Each row comes from the steps of one walk. Every step used is in the known rows, and no mark comes twice. Write the walk behind each row, first mark first.
Known rows
nolate -> sako: [ 23   0  23  11 -36  14   7  15  22  12 -25 -24 -23  18 -30   0 -16   8
   4   3  -8  25  29   9   2  13   5   3 -12  23   3  -4 -12 -14   6  21
 -17]
bolif -> reniz: [ 14   5  17  -7 -36  14   6  20  19 -12 -31  -9 -16  16 -26  15  -8  17
   1   3 -11  21  20  15  -9  13   2  -7   4  37  30 -11 -10   2  15  31
 -24]
zilef -> lize -> bolif -> mebu -> pulo: [ 13   4  21   4 -67   7   3  42  26  12 -21  -2   7  11 -26  18 -39  14
  11  -5 -20  22  43  -8   4  33 -29  -6  10  24  -3 -13  -4  11  -6  23
  12]
tivi -> sako -> nolate: [ 16  22  27  -7 -30  20  -2  13  21  14 -18 -16 -32  36  -8 -11 -11  13
   8  15  -5  26  20  37  -4   6  11  13  17  29  13  -7   6 -16   4  14
 -12]
bolif -> mebu -> kogubur -> gepunil: [ 13  19  39   0 -67  34 -12  21   7  -8 -33 -10 -25   5 -31  10 -28  -1
  24  -9 -22  29  47 -10   1  23 -13  -6   0  37   4 -19 -11  12  12  12
  -8]
bolif -> mebu -> kogubur -> gepunil -> fanud: [ 15  29  46  -3 -70  32 -13  26  10 -18 -19   0 -24  15 -40  20 -25   3
  38 -17 -23  17  42 -11  12  33 -15 -14 -15  34   0 -29 -20   2  18  11
  -5]
gepunil -> kogubur -> mebu: [ 36   6  35  -9 -31   5  -6  15  19   2 -30 -14 -21  41 -28  -4 -16   7
  -6  25 -15   5  28   5   1  19  -4 -11 -11  18   3  -8 -16   3   4  26
 -22]
mebu -> pulo -> reniz -> bolif -> lize: [ 24  -3   5   5 -46  12  -7  34  19   4 -24  -7 -37   8 -26  24 -22  23
   8   6 -22  16   5  -1 -18  20   5 -15   2  30  26 -12 -19  -3  -2   9
 -10]
gepunil -> kogubur -> mebu -> pulo: [ 38   5  27  -7 -41   9 -10  30  20   4 -25 -19 -17  41 -25   7 -24  10
  -4  32 -22  11  29   4   2  22 -10 -21 -10  10  -3  -6 -13   7  -1  22
 -16]
nolate -> sako -> tivi: [ 18   6  15  16 -39   7   8  13  19   7 -22 -29 -18  15 -27  -7 -17   7
   5  -8  -5  24  33  10   3  15   3  13 -14  23  13  -8   1 -13   0  25
  -8]
gepunil -> kogubur -> poti -> sako: [ 31  10  34  -8 -30   6   4  18  26   2 -25 -11 -23  45 -29  -4 -20   4
   8  39 -15  11  19  -6  -5  26  -2  -9 -12  19 -12   4 -22  -1  -1  24
 -20]
zilef -> lize -> bolif -> reniz: [  9   6  15  -1 -42   1   6  31  38   1 -36   8  -6  28 -37  13 -22  13
   4  -1 -20  18  24   1 -28  25 -17  -7   7  41  24 -17  -6   7  -9  30
   2]
nolate -> sako -> poti: [ 22   7  23  13 -39  18  13  22  22  11 -29 -28 -18  31 -22   0 -16   4
   7   3 -10  20  32  14  -4  19   4   8 -14  20   1 -10 -14 -12   3  25
 -10]
lize -> bolif -> mebu -> kogubur -> poti: [ 18  12  42  11 -62  23 -12  45  20   6 -29   5 -17  17 -42  10 -23  15
  18  -6 -22  30  32 -23  -9  28 -22  -1  -4  28  -6 -18   3  21 -21  14
  10]
gepunil -> fanud -> poti -> sako -> tivi: [  5  29  32  -2 -31   5   7  16  14  -3   7  -8 -23  21 -28   0 -21   4
  27  -3  -6   8  15  -2  13  28  -8  18  -7  30   0  -5  -9 -23  14  30
  -2]
raso -> tivi -> sako: [ 15   1  13  15 -30   6   5   7  24  11 -12 -10 -16  41 -21   0   7  22
  13   0 -23  20  17  20  -5   4   9  -6  28  32  -3   1 -21  -9 -13   4
 -16]
mebu -> pulo -> reniz: [ 25  -7  10  -5 -34  13   3  25  17  -3 -26  -4 -20   8 -25  32 -26  16
  -3  15 -12  25  25  17  -6   5  -6 -18   4  21  18  -5 -11   8   5  19
  -5]
mebu -> bolif -> reniz -> pulo: [ 36  16  18 -18 -53  28  -1  42  19  -5 -27 -10 -11  24 -33  14 -10  28
 -14  13  -5  33   3   0 -19  29 -25 -24   7  17  14 -17  -3   5   1   5
 -24]
zilef -> lize -> bolif -> mebu -> kogubur -> poti -> fanud: [ 23   8  39   8 -67   7   0  55  20 -11 -28   2 -10  39 -44  21 -47  -8
  41 -13 -27  12  43 -31  -8  19 -42  14  -5  32 -30 -21 -11  27 -29  11
   9]
lize -> bolif -> reniz: [ 15   5  19   0 -42  11   3  37  37  -1 -27   5 -13  18 -37  15  -9  24
  -1  -4 -14  25  18   6 -20  19 -16  -7   5  31  30 -16  -1  -3 -12  32
  -6]
fanud -> poti -> sako -> tivi -> raso: [ 10  10  25  -9 -33   4   2  36  12  -1   2 -24 -23   6 -10 -22 -17   7
  11 -10  -1  14  32   6   1  22 -19  39  18  40   7   8   9 -11   6  13
   4]
pulo -> reniz -> bolif -> lize: [ 20  -2  11   2 -38   8  -3  20  18   4 -30  -3 -41   6 -28  13 -15  19
   6  -1 -15  11   4   1 -18  17  11  -6   1  39  34 -14 -22  -7   2  13
 -15]
kogubur -> mebu -> pulo -> reniz -> bolif: [ 33   4   6  -3 -37  19  -6  37  15   5 -33  -5 -22  21 -36  25 -19  20
  -2  15 -20  28  17  -7 -27  -1  -8 -22  -8  11  15 -15 -11  -2 -12   2
 -11]
bolif -> mebu: [ 15   5  31  -3 -52  17   7  16   5  -2 -23 -15  -6  -3 -19   8 -17  16
   7  -8  -6  19  38   8  22  16  -4   4   6  29  11  -9 -12   3  24  28
 -19]
mebu -> pulo -> reniz -> bolif: [ 29   1   5   5 -40  27  -5  29  12   8 -26   2 -23  10 -31  27 -20  21
  -2  13 -18  31  22   0 -21   2  -7 -19   6  15  15 -12  -8   1 -15   2
  -9]
mebu -> kogubur: [ 19   4  26  10 -41  34 -13  12  13   6 -24  -6 -36  22 -27   9 -29   7
   9  13 -15  28  38   2  -9  20  -2  -3  11  35  -8  -8  -2  13  -7  13
  -7]
mebu -> kogubur -> gepunil -> fanud: [ 18  21  33   4 -48  29 -19  19  23  -7 -21   3 -41  39 -42  14 -25   0
  28   3 -20  16  33  -3  -5  30  -6 -15 -14  34  -6 -24 -22  -1   0  11
  -1]
sako -> poti: [ 17   4  18   5 -35  17   7  17  19   9 -30 -17 -19  33 -13   0 -18   9
  -1  12  -4  13  33  21  -2  20   3   8   3  25   2 -10 -17   1   3  33
  -8]
tivi -> sako -> poti -> kogubur -> mebu -> pulo -> reniz: [ 27   2   7   5 -48  36 -10  45  26  -3 -27 -12 -23  53 -20  39 -22  10
  22  20 -30  29  35  19 -51  -3 -12 -21   8  16   5  -6  -2  17 -16  -9
  15]
mebu -> kogubur -> poti -> sako: [ 20  12  26   5 -37  27  -5  21  23   2 -27  -8 -37  38 -32   7 -31   3
  22  29 -16  33  24 -16 -23  24   0  -3  -3  30 -23   0 -11   6  -9  10
  -7]
nolate -> sako -> poti -> kogubur -> mebu -> bolif: [ 36  21  16  12 -50  35  -9  51  19  14 -23 -28 -16  47 -37  -1 -30   1
  16  10 -15  37  40 -19 -43  30 -26  -4  -5  19 -18 -17  -3  -4 -33  -2
  -3]
pulo -> reniz -> bolif -> mebu -> kogubur -> gepunil -> fanud: [ 22  34  40  -4 -69  41 -13  31   5 -21 -25  18 -27   3 -55  36 -21   8
  39 -24 -32  25  32 -24 -13  17 -22 -27 -16  30  19 -39 -15   0   1 -11
  -3]
mebu -> bolif: [ 22   7   9   0 -33  17  -9  24  11  19 -13 -10 -16  17 -22  -6 -22  18
  -5  17   2  27  26   0 -10  26 -18  -3  18  30  -6  -7  -9  -7 -16  12
 -15]
kogubur -> poti: [ 22  -3  19   4 -28   3  -1  19  18  10 -35 -12 -24  35 -26  -4 -12  10
  -2  19  -6  13  18   8  -1  14  14   5 -10  25  -1  -5 -22   8   3  29
 -13]

Which walk is each row?
[ 12  22  40  -3 -33   4  -7  19  14   4 -17  -2 -33  30 -35  -1 -11  -5
  19  -4 -17  -1  14   1  12  23   2   6 -20  32   5 -17 -31 -13  21  26
  -5]	kogubur -> gepunil -> fanud -> poti
[ 27  27   9  -6 -50  35 -11  55  15 -10 -28 -13 -10  44 -33  14 -23  11
  14  10 -18  33  31 -13 -54  29 -30 -13  11  33   8 -25   0  12 -24   7
 -10]	sako -> poti -> kogubur -> mebu -> bolif -> reniz
[  3  35  32  -6 -36   0   2  18  21  -5  -5 -10 -28  28 -32  -6 -20  -6
  31  -5 -10   7  15  -7   7  28  -9  13 -19  32   5 -13 -20 -29  16  29
   0]	kogubur -> gepunil -> fanud -> poti -> sako -> tivi
[ 25   2  12   2 -32  22   0  16  11   7 -31   6 -27   8 -34  16 -13  18
  -3   5 -12  26  21   2 -21  -1  -1 -10   4  24  22 -14 -11  -3 -10   7
 -14]	pulo -> reniz -> bolif
[ 41  39  42 -18 -58  36 -18  62  12 -16 -10  -1 -21  46 -56  25 -15  14
  15   2 -23  22  -2 -28 -30  36 -34 -24  -8  19   2 -28  -1  11  -2  -6
 -11]	gepunil -> fanud -> poti -> kogubur -> mebu -> bolif -> reniz -> pulo
[ 34   2  34  -1 -30   2  -6  17  17   5 -32  -9 -23  44 -29  -8 -12   6
  -3  31 -17   3  21   4   3  22   5  -7 -15  20  -2  -6 -19  14  -2  26
 -16]	gepunil -> kogubur -> poti
[ 21  11  25  -5 -53  26   6  22  -1  -5 -28   3  -9 -15 -33  23 -12  21
   8 -14 -14  28  30  -6  -4   1 -11  -9   4  25  29 -19  -8   1   7   6
 -18]	pulo -> reniz -> bolif -> mebu
[ 19  -6  11  -3 -39   5  -4  33  16  -5 -13 -22 -18  13  -9 -18 -13  19
  -3 -14   5  12  44  23   5  20 -13  26  16  37  17  -5   7   4  -2  16
   3]	sako -> tivi -> raso
[ 47  10  21  -8 -40  18 -12  35  13   0 -30  -1 -20  30 -39  22 -20  16
  -4  26 -30  18  21 -10 -24   6 -16 -34 -11   5  14 -16  -9   4 -17   0
 -14]	gepunil -> kogubur -> mebu -> pulo -> reniz -> bolif
[ 25  13  25  19 -56  34  -2  30  30   5 -38 -27 -30  46 -37   2 -28 -12
  25   0 -23  27  49  -1 -28  22  -3  -1 -14  23  -5 -18 -18  -1 -12  13
   2]	nolate -> sako -> poti -> kogubur -> gepunil
[  9  13  36   9 -68  24  -8  30  19   7 -26   8  -9  10 -36  15 -43   4
  22 -11 -26  27  51 -19 -11  35 -31  -3  13  39  -7 -18   5  22 -14  12
  16]	zilef -> lize -> bolif -> mebu -> kogubur
[ 28  -1  19   3 -39  12  16  33  18  -9 -20 -23 -18  46 -16  11 -27  -1
  17   3  -3   2  38  17   8   4 -17  23   1  21 -16 -13 -26  -3  -7  32
 -19]	sako -> poti -> fanud
[ 21  18   7  16 -49  11 -16  47  28  10  -9 -22 -23  69 -22  -5 -10  18
  34   0 -33  17  11  -9 -48  39 -11  -9  32  44 -14 -12 -23  -2 -41 -13
  -3]	raso -> tivi -> sako -> poti -> kogubur -> mebu -> bolif -> lize
[ 20  27  28  -1 -26   7   9  11  23   9 -13 -12 -23  45 -20 -13  -2  17
  15   1 -18  27  12  26   0   8  13   5  33  33   6 -11  -5 -16 -12  10
 -18]	raso -> tivi -> sako -> nolate
[ 24  31  32 -18 -24   8  13  23  26   4 -27 -16 -32  40 -24 -14 -29   3
  11  27   2  26  11   4  -2  21  11  13  -4  26  -2  -7  -8 -16   4  33
 -19]	kogubur -> poti -> sako -> nolate
[ 41  20  18 -25 -51  21  -4  50  22  -9 -34 -16 -10  36 -36  12  -9  26
 -15  15  -6  30  -2  -8 -26  25 -25 -26  -6  14  14 -20  -6   3   4   5
 -28]	kogubur -> mebu -> bolif -> reniz -> pulo
[ 26  18  35   5 -45  25 -18  45  12   1  -3  -8 -29  44 -41  24 -29   2
  27   8 -27  12  26 -13  -6  25 -10  -6  -8  21 -16 -14 -11   9  -1  13
   3]	gepunil -> fanud -> poti -> kogubur -> mebu -> pulo
[ 15   1  10  -9 -40   8   6  34  25  -7  -5 -25 -19  13  -9 -15 -21  17
   8  -6   7  20  43  13  -2  24 -19  24  19  35   7   5   4 -12  -1  14
  -1]	poti -> sako -> tivi -> raso
[ 33  23  29   4 -45  34 -20  51   5  -2  -9  11 -33  32 -54  39 -25   7
  27   2 -37  20  18 -26 -32   9 -16 -19 -10  17   2 -23  -7   7 -18 -10
   6]	gepunil -> fanud -> poti -> kogubur -> mebu -> pulo -> reniz -> bolif
[ 14   5  33   3 -58  13   4  33  24  10 -20  -1  -4  -1 -30   7 -17  22
   5 -16  -9  23  36  -2  12  23 -23   3   8  24  11 -13  -3  -3  -3  29
  -2]	lize -> bolif -> mebu
[ 22   2  23 -12 -55  16   9  31   5 -13 -25  -6  -3 -14 -25  39 -24  19
   9  -6 -15  26  34   9  10   6 -15 -17   6  21  24 -10  -8  12  22  18
  -8]	bolif -> mebu -> pulo -> reniz
[ 30  18  16  13 -57  19 -11  55  25  10 -22 -36 -30  46 -30  -3 -32   3
  26   3 -19  22  23 -20 -40  48 -15   1  -9  35  -7 -17 -14  -8 -21   5
  -4]	nolate -> sako -> poti -> kogubur -> mebu -> bolif -> lize
[ 16   1  13  13 -44  11  -9  20  19  17 -22 -15 -40  19 -20  -7 -15  21
   6   4 -12   9  10  -2  -7  31  16   7   3  39  13 -11 -23 -12  -1  18
 -21]	reniz -> bolif -> lize
[ 32  -8  21   3 -32  -2  10  35  18  -8 -27 -17 -24  49 -29   7 -20   0
  16  10  -4   2  23   5   9  -2  -7  21 -12  22 -18  -6 -31   5  -8  28
 -23]	kogubur -> poti -> fanud
[ 17  16  41  10 -39  28 -13  23   8   3  -1   2 -34  31 -39  14 -23   1
  26   0 -20   9  30  -4   0  26  -3   6   3  33  -9 -13 -11   8   2  18
   1]	gepunil -> fanud -> poti -> kogubur
[ 55  25  35 -31 -53  20  -9  47  20 -13 -31 -12  -9  45 -40   8 -10  23
 -16  26 -16  20   2 -11 -23  33 -34 -39 -11   8  13 -21  -4   9  -2   2
 -31]	gepunil -> kogubur -> mebu -> bolif -> reniz -> pulo
[ 23  12  15  20 -42  22  -3  28  28   5 -21 -17 -17  73 -27   6  -5  11
  27   3 -35  22  33   7 -36   9   1  -8  25  28 -16 -10 -18   7 -31  -3
  -4]	raso -> tivi -> sako -> poti -> kogubur -> mebu
[ 36  25  24 -23 -38   9 -11  39  13 -11 -24  -9  -6  34 -35   2 -10  17
  -3  21 -19  19  14 -10 -27  29 -31 -26  -2  28  20 -19  -5   1 -10  11
 -29]	gepunil -> kogubur -> mebu -> bolif -> reniz
[ 18  13  27   6 -59  30   0  21   1   8 -21 -10  -9  -3 -25   4 -13  22
   7  -9 -12  25  36  -8   8  15  -5   3   6  23   8 -17  -7  -5   4  11
 -24]	reniz -> bolif -> mebu
[ 31  12  24  16 -49  31   1  37  25   4 -34 -31 -24  50 -36   7 -27  -3
  18   5 -20  26  45  -4 -28  18  -3   2 -16  18  -8 -15  -9   1 -12  14
  -4]	nolate -> sako -> poti -> kogubur -> mebu
[ 12  29  47   4 -42  25 -22  21   9  -1 -16   3 -47  31 -42   6 -22 -10
  32  -2 -28  10  22 -11  -3  29  -6  -1 -15  39  -6 -22 -18   0   7  12
   4]	mebu -> kogubur -> gepunil -> fanud -> poti
[  3  38  58   2 -69  15 -16  39  17   1 -18  17 -18  20 -51  12 -37 -13
  45 -27 -39   9  34 -34  -3  44 -34   0 -12  43  -5 -32 -12   9   0  10
  27]	zilef -> lize -> bolif -> mebu -> kogubur -> gepunil -> fanud -> poti
[ 25  18  34   3 -57  36 -10  33  -6  -9 -38   9 -24   2 -45  25 -19  12
  21  -5 -29  34  26 -26 -24   7 -10 -14  -8  28  12 -23  -1  25 -10 -10
  -6]	pulo -> reniz -> bolif -> mebu -> kogubur -> poti
[ 16   4   9   0 -40   2 -11  29  18  16 -11 -18 -29  16 -16 -11 -23  19
   4  10  -2  13   8   0  -7  44  -7   2  13  45   6  -7 -21 -11  -3  19
 -16]	mebu -> bolif -> lize
[ 33   3  24  11 -43  13  23  38  22  -8 -20 -34 -18  44 -26  11 -25  -6
  25  -6  -8   9  37  11   5   2 -18  24 -16  15 -17 -12 -23 -16  -8  24
 -20]	nolate -> sako -> poti -> fanud
